Every row comes from one small tree of marks. The marks that hang from a mark follow it in brackets, in the order of their numbers. Every link used is in the known rows. Which tree was each row made from?
Known rows:
K531[K238[K23] K644]: [-19  20 -16  -5 -17  -1 -14 -13 -26  26 -12 -37  -4  -1  -7 -21  41  27
  -2  18 -24 -31  11 -27  -5  -2  -1  -8 -10  -4 -14  22  39  15 -26 -11
 -17  30  -8  29  11  28 -13  22 -36  21  19  15  -3  16  11   3]
K569[K323[K877]]: [ -3   7  -8   6 -18 -13  -5  -6 -46  -2  -1 -40 -55   0   6 -14  17   9
  14   4  -2   3   6 -15  15  14   9 -14  52   8 -10 -28  24  10 -24 -10
 -12  11 -26 -15   9   2   1  12  -2  -9  14  44 -13 -18   7 -26]
K531[K569 K644]: [-36  32  12   1 -27   0  -5 -22 -21  10  10 -12   4  -7   9 -23  40  -3
  15  17 -19  -3  22  10 -15  34  24  -3 -13  12  -5  20  23   3 -23  -4
 -21  28 -23  27   5  43  -1   6 -17  24  36  18  11  42  21  -5]
K218[K23 K320 K323[K569 K877] K882]: [ -8  21  -3  14   2  -2 -19   5  24 -20   1  -9  -7  76 -13  28  10  -5
 -27 -13  38  26  20  40  49 -43 -14 -22  63  18  38 -20 -17  17  -3  18
  13  26   4 -23  -6 -12  -1   7 -16 -33   4 -13  12 -38   8 -26]
K218[K23 K320[K238] K323[K877] K882]: [  3   8 -29  22  10  -1 -18   2  18 -26  -7 -22 -22  62 -23  34  -5  -5
 -28  -3  28  15  32  36  52 -51 -32  -7  46  11  37 -14  -6  20   6  14
  25  24  29 -29   8 -27  -3  10 -16 -34   4 -23  -3 -50  -5 -25]
K531[K238 K644[K230[K218]]]: [-22  22  -1   2 -28  -2 -18 -15 -12  12  16 -10 -25   4   7 -38  30  26
  -2  20 -31  -9  11 -16   4  -8  10   3 -19 -19 -25  18  38   8 -13   8
 -22  30  12  18   2  39  -8   6 -56   6   8  32  -9   9   1  17]
K531[K238[K23] K569 K644[K230[K218]]]: [-36  40   2 -12 -48 -14  -5 -19  11  18  16   0  13   2   1 -35  37  19
 -12  20 -32 -22  -6 -18   2  -6  22   8  -9 -23 -18  32  29   9 -19  18
 -30  45   6  40  10  54 -10  11 -61  26  27   7  14  40  -3  15]
K218[K23 K323[K877]]: [  9   4 -10  21   8 -17 -11  -7 -10   2 -22 -18 -24  31 -10  13  -1  17
   3  -4  21  16  23   8   9 -15   6 -26  69  27   3 -12 -15  18   6  -8
   9   9 -28  -9   9   3  -6   1 -11 -30  10   9   4 -25   3  -9]
K230[K218[K23 K320 K323[K569 K877] K882]]: [-33   8  18  19 -20  14  -6   1  21  -4  26   5 -30  54 -17  18   1   3
 -15   8  20  30   5  31  22 -40  16  -7  45  17  16  -6 -25  16   3  11
  14  13  17 -18  -8   0  11  -3 -14 -25  -5  -1   1 -31  -8 -23]
K320[K218[K23 K323 K882] K238]: [ -3  15 -33  46   4 -16  -5  -2  14 -23   5  -2 -30   5 -16  21  -7  -6
  -4  12  -9   6  24  -1  -4 -21 -10  16  13  -4   9  -6   2 -22  33 -33
  28  -7  19 -14  26   9   6  22   8 -15  -5 -12 -19 -14  -4  -4]
K218[K23 K320[K238] K323[K877] K882[K569]]: [ 11   2 -21  21   5  -9 -15   7  26 -30  12  -5 -12  62 -25  43  -3 -11
 -33   6  34  18  33  45  43 -47 -29  -5  42   1  29  -9  -6   8   1  11
  15  26  26 -23   7 -28  -7  14  -6 -21   8 -26   5 -34   0 -17]
K320[K218 K238[K23]]: [-13   0 -32  26 -17  -8  15  -4  -5   6   0 -12 -27 -22 -30  10  -1   5
   7  15 -24  -7   9 -43 -26   8  -1  21   7   4  -4  14  34 -25  22 -55
   9  -4  -9  -4  32  23  13  19  16  10 -14 -17 -28  14  -7  -6]
K230[K218[K23 K320 K882[K569]]]: [-26 -14  11  17 -19  20  -5  17  22  10  26   5 -27  34  -7  29  -4  -3
  -6  24  11  33  -7  20   8 -16   2  12  21   6   8  14 -12   8   6   9
  18  15   1 -14  -3  -7  10  -4  -3   0  -9 -11   4 -13  -3 -26]
K230[K218[K320[K238] K323[K569]]]: [-37   0  11  35 -23  17  11   0   1 -25  34  18 -42  28 -22  13  18   7
   4  19   5  20  28   4   3 -21  31   3  17  16   5  -2  -4   4   9 -19
   4  11  23 -14  -3  -1   9   3   0 -21   4  13   6 -20  -3 -15]
K644[K230[K218[K23 K323]] K531[K569]]: [-11   5  -3  19 -22 -15  10   4  20   7  13  56 -12  29  15   3   0  22
  -2   6 -38  44   5 -10   0  14  -4  18  66  -8 -12  21   6   5  22   8
 -21  29 -15 -12 -11  10 -16  -6 -41 -16 -12  29  22   8   1  25]
K230[K218[K23 K323[K569 K877] K882]]: [-28  12  17  26 -20   3  -9  -6  11   7  21   8 -26  36 -11   7   0   8
 -14   6  14  30   4  19   3 -27  25  -9  47  12   3  -5 -25  12   3   6
   9   8   2  -3  -3  11   7  -3 -15 -20  -1  10  -6 -21  -3 -20]
K320[K238]: [ -2 -10 -25  35  -5   0   5  -3 -29 -10  -9 -14 -32 -13 -13   5  19   6
  11   6  -4   6  41 -29 -10  22   1   8  -2   8  -6   5  38  -8   2 -36
   1  12 -16  -2  23   0  -2   4   4   1   7   9 -20   2  12 -23]
K320[K218[K23] K238]: [ -7   2 -29  35  -5 -14   8  -3   1  -5   0  -8 -38  -9 -20   9  -1  -3
  12   9 -17   2  20 -30 -17   5   3  25  -1  10  -1  -1  13 -34  30 -57
  19 -11 -10 -11  29  20   6   6  11  -3 -12 -17 -35  11  -7  -7]
K644[K230 K531[K238 K569]]: [ -1  15 -19  14 -32 -23   5   2  -3   6  -4  37  -4  16  31 -10  22  33
  -4   2 -40  18  12 -31   7  22 -25  15  39 -26 -17  12  46   3  -2  -3
 -47  42 -26  -2  -7  12 -22   1 -49  -5  -7  35   6  21  16  19]
K320[K218[K23 K323] K238]: [ -3  10 -30  45   4 -21   6  -5   5 -23   2   1 -39  -2 -22  14  -2   1
   9  13 -12   1  30 -16 -13 -13   6  15  13   8   2  -6  -1 -28  36 -53
  22 -11   8 -13  28  14   4  16  11 -17  -4  -8 -18  -3  -7   3]
K644[K531[K238]]: [ -7   0 -24  24 -16  -4   4   3 -38  16 -16   7 -23  14  19   3  29  39
   4   9 -32   6  25 -30  -9  19 -27   4  29  -4  -9   0  40   9 -15 -35
 -32  22 -29  -6  -7 -11 -20   9 -19  -7  -7  38 -13   4  23   2]
K569[K323]: [ -3   0 -11  20  -4 -10  -4   8 -41 -12  -4 -30 -53  -8  14  -3  28   7
  26  10  -7   7   9 -21   7  25   9  -7  43   3 -10 -19  22   6 -12  -9
   1  11 -26 -10   8  -6  -1  20   4  -4  20  48  10 -15  17 -25]
K882[K569[K323[K877]]]: [  5  -6   4  11 -22 -19  -3   3 -33  -4  22  -5 -32  -3   2   5  20   3
   6  19   5  10  11  -4  -6  25  12 -12  36  -7 -22 -10  23  -7 -23 -18
 -25  15 -34  -3   6   4  -4  14  13  12  16  34   1   8  19 -15]

Write each row's tree:
[-24  42  -9 -11 -39 -21  -9 -18   4  15   2  -7  21   0   5 -32  42  19
 -10  14 -28 -25   0 -21   5   3   9   2  -5 -22 -14  30  39   7 -21  16
 -33  49  -7  40  13  53 -14  16 -60  28  30   6  16  43   7  15] => K531[K238[K23] K569 K644[K230]]
[-21  51 -11 -24 -45 -33 -12 -24  -7   5  10 -23   2   4   5 -46  43  15
 -16  11 -31 -34  -8 -21  25  -6  14  -1  15 -26 -16   7  39  11 -36  22
 -38  49   6  32  13  47 -17  21 -63  19  39  22   9  30  -1  11] => K531[K238[K23] K569[K323[K877]] K644[K230]]
[-36  26  12  -2 -30  -2  -3 -16  16   1  25   9  -2  10  -3 -23  25  -8
   1  16 -25  11  12   7   4  13  25  17 -13   3  -3  29  18  -3  -3  15
 -13  34   4  16   5  44  -2  -5 -41  16  20   2  12  33  -2   7] => K531[K569 K644[K230[K218[K23 K320[K238]]]]]
[ -6   2 -32  31   8  11  -7  13   9 -34   1 -17 -15  36 -17  42   8  -3
 -14  14  14   9  31  21  33 -34 -34  -5  37  -3  32   5  19  26   6  15
  21  30  32 -22   7 -30   4  32  -1 -16  10  -8  24 -44   7 -21] => K218[K320[K238[K23]] K323 K882]
[ -1 -16 -25  18  12   5   4  14   9 -11 -17 -22 -27  34 -21  29  12  -3
   5   2  11  13  28 -11  25  -3 -13  13  17  29  22   2   7  -1  12 -21
  21  16 -13 -21  17 -18  -7  -4  -6 -11  -1 -28  -3 -13   0 -29] => K218[K23 K320[K238]]
[-26   2  18  34 -11   2   4   1   6  -1  16  18 -33  23 -12   9  12  13
   9  10   9  28  12   0 -11 -10  41  -5  43  22  -5   2 -28   5  13 -14
  13   3  -9   0   0  13   3  -3  -5 -17   4  17  11 -11  -1 -12] => K230[K218[K23 K323[K569]]]
[  0  23 -22   6 -36 -33   3  -2 -10  -1   3  25 -17  19  31 -19  24  31
  -8  -1 -41  13   7 -31  22  16 -22  12  53 -29 -16  -5  46   4 -11   2
 -49  41 -18 -10  -7   9 -24   5 -52 -11  -1  46   1  12  10  18] => K644[K230 K531[K238 K569[K323[K877]]]]
[-34  42  -8  -7 -39 -13  -6 -21 -13  17  -1 -22  20  -2   1 -25  51  19
  -5  20 -23 -37   8 -14  -4   2  16  -3 -15  -8  -7  22  29  11 -36  -5
 -30  40  -7  47  14  42 -12  21 -41  31  41   4  10  44  13   1] => K531[K238[K23] K569 K644]
[-10  17 -34  29 -17 -13   1 -12   2  -5   9 -12 -22  -3 -32  15 -12   2
 -14  13 -13  -6  12 -10  -6 -25 -15   8  28  -8   5   3  25  -9  19 -31
  11   1  18 -10  27  19  15  29   8  -6  -9 -14 -28 -12 -12  -5] => K320[K218[K323[K877] K882] K238[K23]]
[ -1   8 -13  11 -21 -23   8   5  -6   0   3  33 -16  12  29  -6  17  16
   5   0 -43  33   8 -26   7  40 -18  15  61 -16 -13  10  39   1   2   5
 -36  35 -33 -13 -10   6 -17   4 -34  -6  -4  46  19  13  17  15] => K644[K230 K531[K569[K323]]]
[  5 -10 -11   8   7  -1 -17  29  21 -12   7 -17 -16  47   2  41  10 -17
 -12  12  20  26   0  25  38 -10 -29   3  38  -2  23  -2  -2   6  -5  19
  21  26  -8 -22   1 -27  -4  13   1   3   6 -14  22 -19  12 -32] => K218[K23 K320 K882[K569[K323]]]
[-12  16 -25  39 -19 -15   7 -19 -16 -19  14  -5 -45  -9 -22   1  -3   6
   7  14 -14  -6  34 -11 -15 -13   8   7  12   4  -4 -15  21 -22  20 -52
   1  -9  14 -16  25  23  13  16  12 -19  -7   5 -37  -6  -9   3] => K320[K218[K323[K877]] K238]
[-15  20 -16  19 -14   3  -7  -3   9 -30  14  -9  -8  54 -31  25  16  -3
 -33  -6  26   9  33  23  40 -40 -18 -14  44   4  32 -11  18  16 -11   5
  -1  29  27 -19   1 -11   4  21  -8 -21   6 -11   1 -35   5 -24] => K218[K320[K238[K23]] K323[K569 K877] K882]
[-35 -15   0  18 -25  26  14   4  -1   6  19  -5 -42  11 -23  16   4   9
   8  24  -5  14   8 -13  -2  -9  14  16  12  16   2  15  14  10   6 -15
   8  12   7 -12   7  -3  13  -3  -1  -2  -8  -3  -8 -12 -11 -23] => K230[K218[K320[K238[K23]]]]
[-16  30  -2  25 -13 -15 -13  -7  12   0  11  -1 -20  23  -6   9  -5   0
  -6   1   4  18   1  14  -1 -19   4 -10  46   6   9 -15 -11 -14  16 -22
  10  -5 -12 -13   7  29  15  14   3 -19 -10  -1 -15  -7   0  -5] => K320[K218[K23 K323[K569 K877] K882]]
[-28 -13  -3  23 -13  23  -2  12  19   3  16  -6 -37  32 -15  24  -3  -4
  -7  18   4  26   5   8  14 -22   0  21  12  10  15  10  -5   8  11   3
  27  13  16 -16   5 -12   9  -6 -10  -8 -10 -17 -12 -22 -11 -32] => K230[K218[K23 K320[K238] K882]]
[-26   7  15  35 -11   6  -6   5  14  -1  18  15 -25  30  -8  16   8   6
  -5  11  11  33   5  15  -2 -20  24  -5  41   7   3   2 -28   9  10   4
  17   8   3   0  -4   6   6   3  -8 -15   1  13  11 -18   3 -19] => K230[K218[K23 K323[K569] K882]]
[  9   7 -17  36  24  -8 -22  11   9  -8 -19 -12 -10  32   6  30   1   4
  -6   2  20  27  16  24  14 -17 -17 -18  57   4  15  -2 -18  22  13  19
  31  16 -10  -7   7 -12  -6  18  -9 -19  12   8  25 -34  15 -18] => K218[K23 K323 K882]
[-12 -18 -13   9 -22   6  15  11  11  16  12  37 -28  25  -2  10  -4  24
  -5   8 -45  39   3 -32   5  13 -25  29  50  -6 -10  31  42   8  19  -1
 -19  30  -8 -28 -11  -5 -10  -5 -34 -11 -37  20   2  -7  -6  17] => K644[K230[K218[K320[K238[K23]]]] K531]
[ -7   7 -29  19 -26 -16   4  -1   3   0  21 -10 -23 -13 -28  14  -6  -8
 -15  18 -18  -4   0 -20 -11  -2 -13  21  14 -18  -3   6  33 -26   8 -36
   4   2   6  -5  28  18  11  28  16  15  -9 -14 -33   9  -6 -10] => K320[K218[K882[K569[K323[K877]]]] K238[K23]]
